What can hang from each mark
Z_80: Z_18 Z_336 Z_694
Z_870: Z_18 Z_694
Z_336: Z_694
Z_694: Z_80 Z_89 Z_548
Z_18: Z_80 Z_89 Z_336 Z_694 Z_870
Z_548: Z_18 Z_694
Z_89: Z_80 Z_336 Z_694

Every row comes from one small tree of marks. The marks that hang from a mark follow it in brackets, in the order of their numbers. Every link used is in the known rows. Which tree was each row made from?
Known rows
Z_548[Z_18[Z_870]]: [-0.87  0.61  0.77 -0.36 -0.75 -1.53 -2.60 -1.47  0.35 -0.74  0.88  0.24
  0.54  1.05  2.32  0.63 -2.72 -0.59 -1.23  0.54  1.99  0.54 -0.85 -0.08
  0.19]
Z_18[Z_80 Z_336 Z_870[Z_694[Z_89]]]: [ 0.22  0.84  1.47  1.79 -0.83 -0.52 -5.37 -1.41 -1.48 -2.28 -0.51  1.52
 -1.32  1.05  0.84  0.68 -1.29  2.35 -1.16  0.17  0.29 -0.02 -0.11 -0.56
  1.57]
Z_336[Z_694[Z_80 Z_89]]: [ 2.85 -1.08 -1.59  2.11 -0.12  0.97 -1.09  0.78  0.82 -0.74 -1.39  0.94
 -2.42 -0.16  0.70 -0.54  1.30  0.03 -1.58 -0.83  1.18  0.75 -2.52  0.00
  0.28]
Z_870[Z_694[Z_89]]: [ 1.21 -1.08 -0.29  0.52  0.46  0.54 -1.85  0.39 -0.95 -0.13 -0.32  1.07
 -1.69  0.27  0.35  1.46 -1.25  1.06  0.10 -0.41 -0.72 -0.18 -0.45  0.31
 -1.18]
Z_89[Z_336 Z_694]: [-0.27 -0.97 -1.53  0.07  0.18  2.31 -0.93 -0.29 -0.25 -0.49 -1.26 -1.23
  1.40 -1.53  2.90 -2.42 -1.89 -0.04 -0.45  1.81  1.59 -0.43 -0.99  0.81
 -0.12]
Z_18[Z_80 Z_89 Z_336 Z_694 Z_870]: [-1.95  3.42  1.66  2.55 -3.31 -0.46 -7.18 -2.54 -2.11 -2.64 -0.30  0.94
  0.76  0.79  2.07 -1.00 -2.30  2.79 -2.25  2.12  2.43 -0.06 -0.12 -0.98
  5.24]
Z_870[Z_694[Z_89 Z_548[Z_18[Z_80]]]]: [ 1.51  0.89 -0.22  0.64  0.28  0.13 -4.98  0.59 -0.82 -0.40 -0.35  2.39
 -2.23  1.54  1.77  2.41  0.12  1.40 -0.20 -0.20 -0.83  0.49  0.16 -1.54
 -1.52]
Z_870[Z_18[Z_89[Z_336]] Z_694[Z_80 Z_548]]: [ 1.46 -3.16 -0.18  2.68  0.84  2.20 -4.46  0.06 -1.25  0.20 -1.71  1.37
 -3.17 -2.38  3.68  0.25 -2.46  0.90 -2.70  1.95 -2.63 -0.54  1.94 -0.92
 -0.90]
Z_336[Z_694[Z_548[Z_18]]]: [ 1.12 -0.04 -0.63 -0.40 -0.48  0.52 -2.39  1.73  0.79 -0.18  0.35  0.00
 -0.59 -0.68  1.54 -0.09 -1.00  0.31 -1.54 -0.47  1.44  0.67 -0.78 -0.94
 -0.22]
Z_694[Z_80[Z_18[Z_870] Z_336] Z_548]: [ 1.27 -0.45 -0.50  4.29  0.22  0.16 -2.04  2.30 -0.16 -2.35 -2.19  2.37
 -3.53  0.19  2.92 -1.73  0.45 -0.30 -4.31  2.65  1.66  0.37  0.47 -0.09
  1.97]
Z_80[Z_18[Z_870] Z_694[Z_89 Z_548]]: [ 0.14  2.17 -1.65  4.40 -0.26  0.92 -1.88  1.82 -0.23 -3.03 -2.60  2.02
 -2.49 -0.66  2.01 -0.80  1.88 -0.04 -2.78  1.36  1.46  0.35  0.52 -0.39
  0.67]
Z_18[Z_336]: [ 0.04 -0.45  0.87  0.13 -0.66  0.16 -1.89 -0.94 -0.58  0.21  0.34 -0.12
  0.19  0.17  0.89 -0.30 -2.59  0.16 -1.99  1.05  1.29  0.01 -0.54  0.23
  1.09]
Z_80[Z_18[Z_870]]: [-1.30  0.60  0.41  1.49 -0.35 -0.55 -1.86  0.12 -0.10 -0.96  0.10  0.13
 -0.09  0.24  1.96 -0.59 -1.31 -0.33 -2.55  1.17  2.07  0.21  0.01  0.66
  1.38]
Z_89[Z_336]: [ 0.11 -1.52 -0.34  0.64 -0.06  0.86 -0.78 -0.63  0.10  0.08 -0.39 -0.72
  0.33 -1.03  2.22 -1.10 -1.81 -0.62 -1.59  2.15  1.31 -0.52 -0.45  0.54
 -0.29]
Z_89[Z_336[Z_694[Z_548[Z_18[Z_80]]]]]: [ 1.05  0.26 -0.52  0.66 -0.39  1.28 -4.03  0.86  0.78 -0.97 -0.55 -0.08
 -0.24 -0.90  2.89 -1.25  0.19  0.45 -2.18  1.19  1.72  0.31 -0.46 -1.22
  0.10]
Z_870[Z_18[Z_89 Z_694[Z_80]]]: [ 0.21  0.02 -0.16  2.54 -0.61  0.92 -4.54 -1.11 -1.39  0.35 -0.86  1.51
 -1.10 -0.67  2.46  0.48 -1.94  0.72 -2.01  1.60 -0.27  0.43 -0.23 -0.11
  1.49]
Z_694[Z_548[Z_18[Z_80 Z_89 Z_336 Z_870]]]: [-1.28  2.63  1.74  1.53 -2.60 -1.19 -7.09 -2.01 -0.74 -2.02 -0.07  1.60
 -0.63  1.31  3.36  0.36 -2.60  1.48 -3.15  1.70  1.30  0.11  0.95 -2.69
  2.78]
Z_548[Z_18[Z_80 Z_336] Z_694]: [ 0.28  2.29  1.05 -0.58  0.02  0.76 -5.79 -2.12 -0.27 -0.98  1.85  1.14
  0.81  2.64  2.53  1.56 -2.24  0.75 -1.79  0.36  1.97  1.32 -1.44  0.01
 -0.38]
Z_694[Z_80]: [ 1.80 -1.35 -0.27  1.28  0.09  0.17 -1.19 -0.54 -0.16  0.64 -0.46  0.62
 -0.73  0.86  1.61 -0.31 -0.68 -0.74 -1.49  0.68  1.56  0.25 -1.41  0.63
  0.15]
Z_336[Z_694[Z_548]]: [ 1.64 -0.88 -0.86  0.74 -0.94  0.77 -1.22  2.22  0.13 -0.31 -0.41 -0.34
 -0.52 -1.75  0.51 -1.05 -0.42  1.04 -1.52 -0.17  1.66 -0.30 -0.43 -0.53
  0.82]
Z_80[Z_336[Z_694[Z_89 Z_548]]]: [ 2.51 -0.87 -1.66  2.61 -0.44  0.98 -0.48  3.59  0.31 -2.19 -2.25  1.54
 -3.32 -1.55  0.23 -0.82  0.75  1.21 -2.35  0.89  0.50 -0.33 -0.46 -0.85
  0.63]
Z_18[Z_89[Z_80]]: [-0.49 -0.36 -0.03  0.18 -1.05  0.00 -2.61 -1.10 -0.75 -0.17 -0.80 -0.14
  1.41  0.39  3.03 -0.30 -2.67 -0.17 -1.07  1.63  0.93 -0.35  0.00  0.08
 -0.05]
Z_336[Z_694[Z_80 Z_548[Z_18[Z_89 Z_870]]]]: [ 0.90  0.45 -0.25  2.00 -1.76 -0.04 -4.80 -0.08  0.68 -2.03 -0.76  1.22
 -2.21 -0.11  3.25 -0.74 -1.20  0.74 -2.94 -0.13  1.72  0.79 -0.79 -2.02
  1.86]
Z_80[Z_18[Z_89 Z_870] Z_336 Z_694[Z_548]]: [-0.73  1.91  0.03  4.99 -0.36  1.06 -2.92  2.25 -1.36 -4.00 -3.00  2.22
 -2.36 -0.63  2.74 -2.16 -0.36  0.78 -4.57  3.41  1.64 -0.75  1.96 -0.06
  2.49]
Z_694[Z_89[Z_80[Z_18[Z_870] Z_336]] Z_548]: [ 0.34  0.32 -1.68  3.57  0.00  0.06 -1.96  2.53  0.17 -3.50 -3.15  2.20
 -2.65 -0.26  3.41 -1.10  0.68 -0.39 -3.07  2.92  0.66  0.49  0.79 -0.61
  0.34]
Z_80[Z_18[Z_89[Z_336] Z_870]]: [-2.41  0.42  0.39  2.54 -0.99  0.57 -3.23 -0.95 -0.10 -1.87 -0.87 -0.03
 -0.72 -0.83  3.86 -1.60 -2.21 -0.24 -3.85  2.85  1.36 -0.38  0.91 -0.11
  1.90]
Z_18[Z_80 Z_336]: [ 0.22  0.65  1.44  0.78 -0.80 -0.27 -3.65 -1.37 -1.02 -0.09  0.15  0.30
  0.83  1.19  1.02 -0.26 -1.41  0.78 -1.95  1.30  1.64 -0.19 -0.32  0.04
  1.72]

Write each row's tree
[ 0.74 -1.95 -1.26  0.01  0.06  1.83 -1.36  0.48  0.72 -1.14 -1.32 -1.89
  1.60 -2.11  2.92 -2.82 -1.11 -0.48 -1.26  1.44  1.90  0.10 -1.19  0.92
 -0.52]
Z_89[Z_80 Z_336[Z_694]]
[-0.58  1.14 -0.13  2.30 -0.89  0.70 -2.94  0.77  0.70 -2.79 -0.79  0.38
 -2.11 -0.79  0.90 -1.30 -0.07  0.79 -3.66 -0.09  1.55  1.11 -1.03 -0.28
  2.58]
Z_80[Z_18[Z_336[Z_694[Z_89]] Z_870]]
[-1.19  0.48 -0.50 -0.37 -1.08  1.80 -3.85 -1.44 -1.26 -1.18 -1.58 -0.63
  2.18 -0.17  3.63 -2.10 -3.54  0.67 -0.96  1.56  1.09  0.14 -0.54 -0.05
  1.20]
Z_18[Z_89[Z_80 Z_694] Z_336]
[ 1.41 -2.03  1.04  2.30  0.28  1.47 -5.66 -0.18 -1.87  0.29 -0.92  1.97
 -3.25 -1.26  2.32  1.01 -3.26  1.63 -3.05  0.86 -2.64  0.00  1.79 -1.26
  0.52]
Z_870[Z_18[Z_89 Z_336] Z_694[Z_80 Z_548]]
[-0.52  1.47  0.44  2.08  0.89  2.04 -2.21  0.50 -0.92 -1.11 -0.96  0.36
 -0.18  0.10  1.36 -1.63 -0.40 -0.43 -3.37  1.65  1.88  0.65  0.03  1.47
  1.17]
Z_80[Z_18[Z_336] Z_694]
[-1.07  3.14  1.19  0.65 -1.36 -0.65 -6.78 -2.85 -0.46 -2.40  1.40  1.54
  0.88  2.54  3.66  1.73 -2.86  1.37 -1.73  0.52  2.22  0.40 -0.73 -0.70
  0.44]
Z_548[Z_18[Z_80 Z_89 Z_870] Z_694]
[-0.73  1.50 -1.02  0.92 -0.86  0.87 -4.81 -0.69  0.00 -2.32 -1.44  0.21
  0.98 -0.42  4.76 -1.94 -0.96  0.61 -1.00  2.09  2.16  0.14 -0.21 -1.30
  0.73]
Z_89[Z_336 Z_694[Z_548[Z_18[Z_80 Z_870]]]]
[-0.38 -1.73  1.49  0.37  0.60  0.41 -3.78 -0.42 -1.88  0.96  0.21  0.58
 -0.58 -1.09  1.32  1.93 -4.21  1.46 -1.29  0.46 -2.24 -0.89  1.68  0.29
 -0.78]
Z_870[Z_18[Z_89] Z_694]
[ 0.93  0.85  0.69  2.57 -1.32 -0.26 -5.65 -0.17 -1.49 -2.49 -1.00  2.05
 -2.38  0.28  1.20  0.60 -0.62  2.82 -1.45  0.39 -0.10 -0.17  0.74 -1.77
  1.71]
Z_18[Z_80 Z_336 Z_870[Z_694[Z_89 Z_548]]]
[ 2.03  0.77 -1.03  2.44  0.65  0.27 -3.35 -0.64  0.80 -3.71 -0.73  3.34
 -3.44  2.29  3.21  1.31 -0.72 -0.19 -2.41  0.85  1.42  1.62 -2.42  0.03
 -0.98]
Z_548[Z_18[Z_870] Z_694[Z_80[Z_336] Z_89]]
[-1.47  0.25  0.39  0.55 -1.43  0.43 -4.07 -1.33  0.96 -2.44 -0.20 -0.77
 -0.09 -1.21  3.38 -1.50 -2.94  0.40 -2.76  1.07  1.79  0.14 -0.65 -0.82
  1.40]
Z_548[Z_18[Z_89[Z_336[Z_694]] Z_870]]
[-0.36  2.21  0.84  2.72 -1.54  0.36 -4.90  0.05 -2.24 -1.95 -1.35  1.81
 -0.16  1.02  1.64 -0.81 -1.19  2.30 -1.97  3.17  1.67 -0.68  0.09  0.11
  3.40]
Z_18[Z_80[Z_336] Z_89 Z_694]
[-0.89  1.94 -2.43  4.15 -1.45  1.69 -3.51  1.19  0.00 -3.06 -2.08  1.40
 -2.86 -1.89  3.31 -1.47  1.18  0.73 -2.65  2.86  1.27  0.91  0.08 -1.20
  2.08]
Z_80[Z_18[Z_694[Z_89[Z_336] Z_548] Z_870]]
[ 1.02 -0.96  1.65  1.11  0.57  0.64 -5.52  0.38 -2.08  0.41 -0.15  1.23
 -0.96 -1.03  1.18  1.32 -2.28  2.23 -1.82  0.80 -1.77 -0.38  2.09 -0.67
  0.19]
Z_870[Z_18[Z_80 Z_336] Z_694[Z_548]]
[-0.41  1.04  2.14  2.23 -2.13 -0.30 -7.21 -0.97 -2.38 -2.18 -0.48  1.42
 -1.08  0.27  2.05 -0.04 -2.80  3.43 -2.22  1.07  0.20 -0.90  1.84 -1.83
  3.12]
Z_18[Z_80 Z_89 Z_336 Z_870[Z_694[Z_548]]]
[ 2.53 -1.18 -1.95  2.38  0.44  1.98 -1.12  2.31 -0.77 -1.36 -2.84  1.63
 -1.76 -0.37  2.56 -2.35 -0.15  0.42 -1.64  1.97  1.33 -0.12 -0.72  0.05
  0.81]
Z_89[Z_694[Z_80[Z_336] Z_548]]
[ 3.06 -3.42  0.19  2.57  2.09  1.15 -2.65  2.44 -1.46 -0.12 -1.78  2.42
 -3.62 -1.23  1.70  0.57 -1.62  0.85 -2.36  1.59 -2.13 -0.28  1.42  0.28
 -1.02]
Z_870[Z_18 Z_694[Z_80[Z_336] Z_548]]
[-0.64  0.59  0.05  1.34 -1.21 -0.85 -4.23  0.15 -0.25 -3.00 -1.77  1.64
 -0.75  0.49  4.62 -0.55 -3.01  0.01 -2.52  3.03  0.95  0.10  1.01 -1.48
  0.59]
Z_694[Z_548[Z_18[Z_89[Z_80[Z_336]] Z_870]]]
[ 1.43 -0.19 -1.03  3.26 -0.58  0.86 -2.72  2.26  0.64 -1.80 -1.33  0.73
 -2.45 -0.99  2.26 -2.11  1.15  0.32 -3.58  0.08  2.36  0.89 -0.61 -0.41
  2.29]
Z_336[Z_694[Z_80[Z_18[Z_870]] Z_548]]
[ 1.79 -0.03 -0.62  3.00  0.51  1.32 -0.44  2.65 -1.13 -2.08 -2.56  1.53
 -1.29 -0.82  1.06 -1.60  0.01  0.29 -2.26  2.67  1.60 -0.84  0.71  0.60
  0.35]
Z_80[Z_336 Z_694[Z_548]]
[-0.47  0.84  0.15  2.07 -1.30  1.96 -4.05  1.88 -0.32 -1.18 -0.70  0.35
 -2.00 -1.42  1.73 -1.59 -1.19  1.45 -4.56  0.79  0.85  0.36  0.79 -1.29
  2.95]
Z_80[Z_18[Z_89 Z_336[Z_694[Z_548]]]]
[ 0.91 -1.73 -0.13  3.18 -0.98  1.19 -4.76 -0.54 -1.05 -2.03 -1.76  1.24
 -2.86 -1.22  3.90 -1.25 -2.12  1.47 -2.36  1.85 -0.06 -0.63  0.98 -1.23
  1.24]
Z_18[Z_89[Z_336] Z_870[Z_694[Z_80 Z_548]]]
[-1.52  2.60  0.96  2.51 -0.81  0.40 -5.59 -2.61 -0.62 -3.15 -1.52  0.76
  0.83  0.65  4.27 -1.32 -1.25  0.10 -2.56  2.83  2.31 -0.26  0.29 -0.29
  1.12]
Z_548[Z_18[Z_80[Z_694] Z_89[Z_336] Z_870]]
[ 2.87 -0.99 -0.63  2.06  1.09  1.52 -1.68  0.48 -0.34 -1.65 -0.48  1.92
 -1.71  1.30  2.08 -0.08 -1.11  0.10 -2.27  1.37  1.85  0.46 -1.76  1.46
 -0.54]
Z_548[Z_694[Z_80[Z_336]]]
[-0.71  0.72 -0.27 -0.15 -0.07  1.93 -4.31 -2.14  0.33 -1.21  1.00  0.43
 -0.06  0.53  4.31  0.93 -3.55 -0.04 -2.09  1.58  1.03  0.56 -0.87 -0.16
 -1.55]
Z_548[Z_18[Z_89[Z_336]] Z_694]
[-1.42  2.33 -0.84  2.25 -1.71  1.13 -5.30  0.66 -0.94 -2.74 -1.29  0.56
  0.01 -0.79  3.68 -2.27 -0.88  0.82 -2.62  2.52  2.27  1.56  0.34 -0.63
  3.13]
Z_89[Z_80[Z_18[Z_336 Z_694[Z_548] Z_870]]]
[-0.53  2.78  0.47  4.10 -2.86 -0.39 -5.90  0.63 -2.14 -3.62 -1.95  2.40
 -1.12  0.13  2.42 -1.28 -0.91  3.07 -2.48  3.50  2.05 -0.91  1.02 -1.44
  4.63]
Z_18[Z_80[Z_336] Z_89 Z_694[Z_548] Z_870]
[ 1.58  0.38 -0.89  3.21  0.94  1.13  0.00  1.47 -0.73 -2.53 -2.81  1.95
 -1.93  0.13  0.50 -0.70  0.66 -0.13 -1.86  2.15  1.03 -0.46 -0.60  1.11
 -0.33]
Z_80[Z_336 Z_694[Z_89]]
[-0.35  0.94 -0.79  1.59 -0.83  1.91 -5.18 -2.08 -0.21 -0.88 -0.84  1.07
 -1.27  0.46  4.49 -0.90 -1.61 -0.22 -2.11  2.54  1.30  1.30 -1.45 -0.52
  1.19]
Z_548[Z_18[Z_89[Z_336] Z_694[Z_80]]]
[ 2.87 -0.13 -1.91  2.00  0.38  1.45 -2.05 -0.71  0.31 -1.00 -0.34  2.14
 -2.35  1.36  2.01  1.48  0.27 -0.05 -1.16 -0.29  1.14  1.10 -2.60  0.37
 -1.60]
Z_548[Z_694[Z_80 Z_89]]
[-0.59 -0.13 -0.92  2.13 -0.41  2.11 -4.73 -0.21 -1.27 -0.50 -2.34  0.41
  0.36 -2.51  4.21 -1.17 -1.71  1.37 -1.91  2.80 -0.79 -1.16  1.79 -1.36
  0.34]
Z_870[Z_18[Z_80 Z_89[Z_336 Z_694[Z_548]]]]
[ 1.49  0.26 -1.01  1.82  1.23  2.05 -2.65  0.23  0.04 -0.46  0.43  1.35
 -1.37  1.54  2.79  0.34 -0.07 -0.56 -2.65  0.30  1.95  1.47 -1.63  1.36
 -0.72]
Z_548[Z_694[Z_80[Z_18]]]
[ 0.47  1.38  0.59  2.23 -1.78 -0.46 -4.17 -0.66  0.07 -2.92 -0.83  0.56
 -0.76 -0.03  0.52 -0.96  0.10  1.88 -2.31 -0.15  2.03  0.23 -1.31 -0.94
  2.96]
Z_18[Z_80 Z_336[Z_694[Z_89]] Z_870]
[ 1.45 -0.70 -1.76  0.40 -0.34  0.77 -1.20  0.94  0.68 -1.21 -1.49 -0.24
  0.15 -0.75  1.45 -0.80  0.23 -0.04 -0.48 -0.26  1.16  0.57 -1.77  0.17
 -0.81]
Z_336[Z_694[Z_89[Z_80]]]
[ 0.90 -1.09  1.65  2.63  0.62  0.35 -5.30  1.65 -2.60 -0.75 -1.51  2.46
 -2.16 -0.74  1.74  1.25 -2.43  2.66 -2.46  2.33 -2.39 -1.54  3.16 -0.74
  0.28]
Z_870[Z_18[Z_80[Z_336] Z_89] Z_694[Z_548]]
[-2.34  3.14  1.30  0.25 -1.84  0.02 -7.00 -2.87 -1.06 -2.40 -0.41  0.63
  1.51  1.61  3.70 -0.92 -3.35  1.55 -1.79  1.15  1.95  0.37 -0.48 -1.22
  2.85]
Z_548[Z_18[Z_80 Z_89[Z_694] Z_336 Z_870]]
